Each row comes from the steps of one walk. Every step used is in the known rows, and no mark comes twice. Write the walk behind each row, first mark first.
Known rows
suguz tolaba vabu: [ 3.42  0.69  3.38  1.61 -3.11 -0.22 -5.15  3.40 -0.79 -1.74  2.15  4.23
  2.67  6.01  1.86  0.52  1.68  2.58 -2.01  1.70 -0.98 -3.87 -1.86  0.76
  1.04]
tolaba romum burelup kadud: [-1.66 -0.67  1.84  0.47 -0.94  0.02  0.45 -1.09 -0.18 -2.06 -3.74 -1.90
  0.96 -2.67 -0.38  0.17 -2.67 -2.93 -1.21  0.79  0.29  1.51 -3.85 -2.61
  2.34]
tado kadud burelup romum tolaba suguz: [-2.28 -2.27 -4.17 -4.66  4.13  3.41  3.31 -1.21  2.82 -2.26 -1.92 -2.83
 -5.40  2.36 -2.06  5.08  1.44 -2.32  4.38  2.92  1.29 -5.84  2.47  0.19
 -5.56]
burelup romum tolaba: [ 1.87 -2.52 -1.57 -0.09  1.63 -2.47  0.26  0.20 -0.17  3.59 -3.07  1.11
 -0.10  0.63  5.33  2.48  3.91 -0.47  0.80 -3.86  1.78 -3.43 -0.20  2.45
  2.36]
burelup romum: [ 1.37 -0.21  0.46  1.06  0.96 -3.07 -2.46  0.34 -2.42  3.67 -4.25 -1.67
 -2.25  4.15  3.33  3.40  2.19 -0.55 -1.20 -4.57  3.66 -1.63  0.92  1.43
  3.24]
tado romum tolaba: [ 3.02 -1.41 -1.25  0.60 -0.14 -0.83  1.63 -2.82 -0.75  5.53  0.78  0.36
  1.32 -2.43  3.15 -0.08  1.43 -0.97 -0.74 -1.26  2.12 -1.18  0.13  1.17
  2.89]
romum burelup kadud tolaba: [-3.57  0.08  2.15 -0.27 -0.59  0.01 -1.09  1.63  2.22 -0.63 -2.02 -0.92
  1.18 -3.39 -0.77 -2.36 -2.47 -0.31  0.76  2.90 -0.14  3.38 -2.69  1.94
  0.76]
romum tolaba kadud tado: [-0.53  0.19 -3.12  0.31  0.39 -0.10  2.27 -0.04  0.49 -0.30  4.05  3.96
  1.44 -1.67  0.29 -2.65  2.97  2.29  1.44 -2.50 -4.91  1.85  2.00  1.04
 -0.33]
burelup kadud tolaba: [-2.08  2.07  3.21 -0.23 -2.04 -0.54 -2.41  1.84 -0.06  0.98 -1.65 -2.71
 -1.11  0.02  0.33 -0.92 -0.46 -0.89 -0.10  2.07 -0.44  3.42 -0.17  2.46
  2.02]
tado romum burelup kadud tolaba: [-3.19  0.89  0.37 -0.74 -0.97 -0.19  1.63  0.55  2.37  1.31 -1.71 -2.00
  0.78 -4.83 -0.78 -2.42 -4.78 -2.98  1.17  1.42  2.29  3.26 -0.25  1.57
 -0.79]
suguz tolaba kadud tado romum burelup: [-1.47  1.01 -1.86  2.58  2.34  0.92  4.36  1.51  2.52 -3.16  3.38  3.98
  1.69 -2.18 -2.22 -6.10 -1.68  1.88  1.87 -2.21 -1.85  0.72  2.73 -2.29
 -4.55]
kadud burelup romum tolaba: [ 2.85 -3.29 -4.62 -3.01  2.90  0.15  0.90 -2.89  0.76  1.70 -1.91  2.03
  0.18 -0.38  1.82  1.82  3.21  1.26  0.41 -1.42  3.39 -5.22 -0.02  2.27
  0.49]
burelup kadud: [ 0.25  0.34  2.40  0.01 -3.12  0.12 -3.08 -0.92 -2.62  1.35 -2.90 -3.89
 -1.81  0.16  0.78 -1.21  0.18 -1.36 -1.46 -1.21  0.85  2.26 -1.01  0.52
  5.07]
tolaba suguz: [ 1.81  0.83  2.41  3.58  0.16 -1.80 -2.89 -0.36 -2.86  1.20 -0.22 -3.35
 -1.95  3.84  0.15  4.60 -1.73  0.58 -1.11 -0.35  0.03  1.26  1.30 -1.43
  1.85]
romum tolaba: [ 3.54 -1.06  0.06  1.47  0.42 -1.25 -0.41 -1.49 -0.86  4.24  0.84  2.12
  1.74 -1.03  3.58 -0.64  3.68  1.54 -1.08 -0.39 -0.38 -1.26 -1.67  1.23
  3.70]
burelup kadud tado: [-0.86  0.81  1.34 -0.43 -1.15 -0.63 -1.66  1.18 -2.57  0.01  0.06 -2.62
 -3.76 -0.25 -1.02 -2.80  1.90  1.11 -0.67 -3.19  0.56  4.51 -0.02 -0.21
  2.80]
vabu tolaba: [ 4.08 -1.05  2.09  1.23 -3.09 -0.27 -4.22 -0.50 -3.42  4.33  2.95 -0.38
  3.42  1.27  1.85  1.30  0.28  2.66 -3.51 -0.02 -2.22  0.48 -1.06 -0.58
  2.55]
tolaba romum burelup kadud tado: [-2.58  0.16  0.76  0.33  1.30 -0.99  1.81  1.01  0.14 -3.36 -0.85 -0.36
 -1.22 -3.38 -1.80 -1.62 -1.55 -0.28  0.17 -1.29 -0.23  4.03 -3.02 -3.22
  0.77]
tado romum burelup: [ 2.69 -0.36 -0.55  1.87  1.71 -1.58  0.43 -2.49 -1.18  4.23 -0.68 -0.50
  1.43 -2.40  0.03 -1.48 -2.50 -0.79 -1.80 -2.19  4.51  0.68 -0.77 -0.40
  2.53]
suguz tolaba romum burelup: [ 1.60 -0.09  2.97  5.43  2.49 -0.82  1.10  1.52  0.84 -1.54 -0.63  3.38
  3.30  0.24  1.13 -0.18  0.32  1.22 -1.59  2.84 -1.22 -2.94 -3.69 -3.39
 -0.22]
suguz tolaba kadud: [ 0.87  2.00  2.38  3.23 -1.13  1.25 -0.92  0.56 -0.15 -1.48  0.40  2.03
  2.81  3.42  0.64 -2.61  1.86  1.60 -0.98  0.30 -3.97 -1.37  1.12 -0.43
 -0.45]
tado kadud tolaba suguz: [-3.77  3.78  3.36  0.78  0.89  0.33 -0.90  3.25  1.25  0.01  0.14 -4.85
 -4.71  4.13 -1.96  3.63 -1.13 -1.87  3.12  5.93 -0.98  1.65  2.55  1.02
 -3.32]

Which walk is each row?
[-2.89  4.42  3.77  0.92 -0.14 -0.44 -0.33  2.44  0.58  0.93 -1.15 -2.62
 -2.85  2.32 -0.44  2.39  1.01 -3.42  1.65  5.61 -0.54  1.13  0.43  1.40
 -1.90]	tado kadud tolaba romum
[-1.66 -1.00  3.69  2.36 -0.22  0.93  1.88  1.42  1.70 -4.64 -3.20  0.13
  2.33 -1.82  0.19 -1.79 -0.51 -1.14 -0.60  3.52 -1.90 -1.22 -4.28 -3.46
 -0.14]	suguz tolaba romum burelup kadud
[ 1.95  1.31 -2.75 -1.30 -0.16  2.69 -1.56 -4.42 -1.21 -0.97  1.20  0.88
  1.18  0.33 -3.27 -2.14 -1.11  1.49 -1.26 -0.27 -0.35 -0.22  2.46  0.55
 -0.02]	tolaba kadud burelup
[ 2.59  0.90  4.55  4.67 -0.12 -1.34 -0.81  1.18 -1.61 -0.36 -0.71  0.83
  1.49  3.46  2.27  1.37  2.62  1.16 -2.59  2.18 -0.94 -2.37 -2.12 -2.25
  0.74]	suguz tolaba romum
[ 0.89  0.01 -2.98 -0.33 -1.22  1.24  3.62 -3.59  0.83  2.62  1.48  1.52
  2.66 -3.05  1.51 -1.03 -0.80 -2.57  0.81 -1.85 -2.07  0.02  2.72  1.31
 -0.12]	tado romum tolaba kadud
[ 3.06 -1.17 -2.23 -1.71  2.24 -0.64 -2.52 -2.28 -1.69  1.74 -3.26 -1.10
 -1.82  2.84  0.13  2.25  1.58  1.06 -1.08 -3.21  5.52 -3.51  1.13  1.35
  1.00]	kadud burelup romum
[ 1.44  1.23 -0.35 -2.95  1.34  3.63 -1.80 -3.08 -1.16  0.83 -0.79 -3.30
 -3.91  1.29 -4.36 -2.23  2.46  0.32 -0.14  3.30  3.22 -2.30  0.34  0.64
 -0.24]	tado kadud burelup
[-2.24 -0.40  0.23 -0.37  0.64 -0.43 -0.05  0.72 -0.08 -1.46 -0.32 -0.83
 -1.57 -3.36 -2.44 -4.58 -0.22  2.06 -0.03 -2.48  0.41  4.17 -2.09 -1.33
  2.27]	romum burelup kadud tado
[-3.61 -0.82 -2.10 -1.27 -0.29  0.47  4.84  0.12  1.36 -1.62  2.44 -3.39
 -3.93 -2.91 -0.35  0.99 -1.47 -1.93  2.83 -1.38 -0.90  3.25  2.17 -2.30
 -2.21]	burelup kadud tado romum tolaba suguz
[ 0.48 -0.58 -2.97 -1.05  1.77  2.30  0.49 -0.60  1.24 -4.05 -1.90  2.20
  0.96  4.15 -0.92 -0.89  1.03  1.17  0.64 -1.22 -0.69 -5.36  3.62  0.68
 -4.38]	suguz tolaba kadud burelup romum
[-0.99  2.62  2.86  3.69  0.54 -2.89 -2.47  2.55 -0.30  1.19  1.12 -2.50
 -1.05  3.49  0.11  4.89 -2.79  0.81  0.34  3.01 -0.88  2.69  1.74  1.07
 -0.53]	kadud tolaba suguz
[-3.07 -0.43  2.67  1.79  1.21  0.12  3.33  3.15  1.89 -6.04 -0.32  1.44
  0.20 -2.48 -1.14 -3.54  0.47  1.32  0.62  1.48 -2.56  1.05 -3.34 -4.22
 -1.98]	suguz tolaba romum burelup kadud tado
[-1.15 -0.60 -3.44 -0.41 -0.81  0.79  2.70 -0.72  0.90 -0.21  6.60  2.74
  4.55 -4.64 -2.64 -2.97 -4.67  1.82  0.25 -3.07 -4.05  3.95  2.90 -1.82
 -3.97]	vabu tolaba kadud tado romum burelup
[-0.33  0.13 -2.20 -4.13  2.42  2.40 -0.99 -1.60 -0.57  0.59 -4.07 -3.70
 -5.36  3.14 -2.29  0.44  2.99 -1.81  1.66 -0.29  5.32 -4.77  1.86  1.53
 -1.63]	tado kadud burelup romum
[-0.59 -2.16 -4.44 -5.80  3.39  3.31  2.40 -2.13  2.01  0.47 -2.86 -0.90
 -3.61  0.45 -0.64  0.53  5.13 -1.30  2.89  1.43  2.74 -6.80  0.59  2.43
 -2.52]	tado kadud burelup romum tolaba
[-1.20 -0.92 -2.73 -4.95 -3.79  0.77  1.77  1.69  1.57 -1.63  3.67  2.51
 -0.75 -2.59  0.55 -1.37 -0.10 -1.39  1.42 -2.07  0.10  1.74 -0.20  0.97
 -0.06]	burelup kadud tado romum tolaba vabu
[ 0.00  2.22 -1.15  1.84 -0.27 -0.95 -0.70  0.05 -1.37 -0.48  2.86  1.47
 -0.97  1.13 -1.45 -2.78  0.67  2.34 -0.45 -3.81 -2.55  3.85  2.74 -0.14
  0.34]	tolaba kadud tado
[ 1.44  0.15 -1.47  1.95  2.75 -2.53  1.57 -0.86 -0.61  2.62  2.01  0.40
 -1.22 -3.28 -1.49 -3.42 -1.55  1.51 -0.28 -4.36  3.99  3.06  1.35 -1.39
  0.68]	kadud tado romum burelup
[-0.83 -1.14 -0.55 -0.91 -0.97  0.58  1.64 -2.57  0.12  1.11 -3.30 -3.33
 -0.42 -4.65 -0.92 -2.77 -3.84 -3.14 -0.35 -1.33  3.14  1.94 -1.09 -0.75
  2.27]	tado romum burelup kadud
[ 0.33 -2.93 -4.57 -2.15  3.99  0.14  1.64 -2.00  1.33 -1.15 -1.26 -0.55
 -1.66  1.06  0.30  6.55 -0.37  0.63  2.13 -0.19  1.75 -4.89  1.42  0.21
 -2.36]	kadud burelup romum tolaba suguz
[ 1.69 -0.50  0.40 -0.04 -4.27  1.40 -2.45 -1.19 -2.00  1.06  3.78  1.26
  5.09  0.93  0.38  0.46 -1.86  1.56 -1.93 -0.35 -6.48  1.02  1.74 -0.23
 -0.13]	vabu tolaba kadud
[-1.29 -1.22 -1.99 -2.40 -0.77  0.08  3.98 -0.56  0.36  1.54  1.53 -0.57
 -2.51 -4.72  0.93 -3.05  1.24 -1.40  1.35 -2.58  0.68  2.68  0.92  0.29
  0.97]	burelup kadud tado romum tolaba
[-2.62  2.19  3.25  0.60 -2.58 -0.76 -1.24  1.70  0.18 -0.72 -2.09 -2.40
 -0.67 -0.23  1.07  2.43 -1.69 -2.89  0.21  3.48 -1.08  3.89 -1.16  0.62
  0.70]	burelup kadud tolaba romum
[ 2.92 -3.20 -4.97 -5.45 -0.21  0.90 -1.32 -0.63  1.65 -1.54  0.35  5.48
  2.10  2.26  1.13  3.98  1.40  1.30  0.41 -1.06  2.52 -6.57 -0.93  3.20
 -0.96]	kadud burelup romum tolaba vabu
[-0.54  2.50 -0.66  2.31 -0.04  0.30  2.60  1.35  0.25 -1.55  3.67  1.72
 -0.60  1.20 -0.92 -4.25  0.52  0.91  0.66 -2.52 -2.03  1.40  5.06 -1.40
 -3.97]	suguz tolaba kadud tado romum
[ 0.54  2.92  3.16  3.29 -0.19 -3.37 -1.60  2.17 -0.42  1.90 -0.12  0.30
  1.22  1.72  1.86  3.16 -0.59 -0.22 -0.89  3.13 -0.02  2.51 -0.46  1.23
  0.85]	kadud tolaba romum
[ 2.94 -0.98  2.65  1.62 -3.25 -1.06 -2.28 -0.50 -3.31  2.29  2.58  0.08
  4.10  1.35  2.23  4.52 -1.59  0.91 -3.99  1.50 -2.96  0.51 -1.60 -2.30
  1.67]	vabu tolaba romum
[-1.59  2.09  2.39 -2.31 -5.23 -0.46 -5.11  3.97  0.97 -2.15  0.31  0.78
  0.95  2.49  0.28  1.31 -2.52 -1.05 -0.07  2.91 -0.98  2.32 -1.61  3.93
  1.15]	burelup kadud tolaba vabu
[-0.61 -1.55 -4.88 -7.96  0.36  3.57  0.08  0.10  2.98 -2.84 -0.75  2.93
 -1.85  2.80 -1.28  2.47  3.16 -1.63  3.40  2.38  2.05 -7.97 -0.47  3.80
 -3.18]	tado kadud burelup romum tolaba vabu
[ 2.00 -0.36  1.86  3.61  1.89 -2.33  0.08 -1.45 -1.21  0.50 -1.73  1.56
  2.39 -0.71  0.56  1.60 -1.74 -0.25 -2.02  0.57  1.00 -0.03 -3.26 -2.21
  2.89]	tolaba romum burelup
[-2.56 -2.28  1.35 -1.47 -1.61  0.24  1.41  1.44 -0.12 -2.93  3.32  0.71
  2.43 -4.81 -1.13 -0.45 -2.74  1.49 -0.83  1.11 -4.49  3.68 -3.34 -4.03
 -1.65]	vabu tolaba romum burelup kadud tado
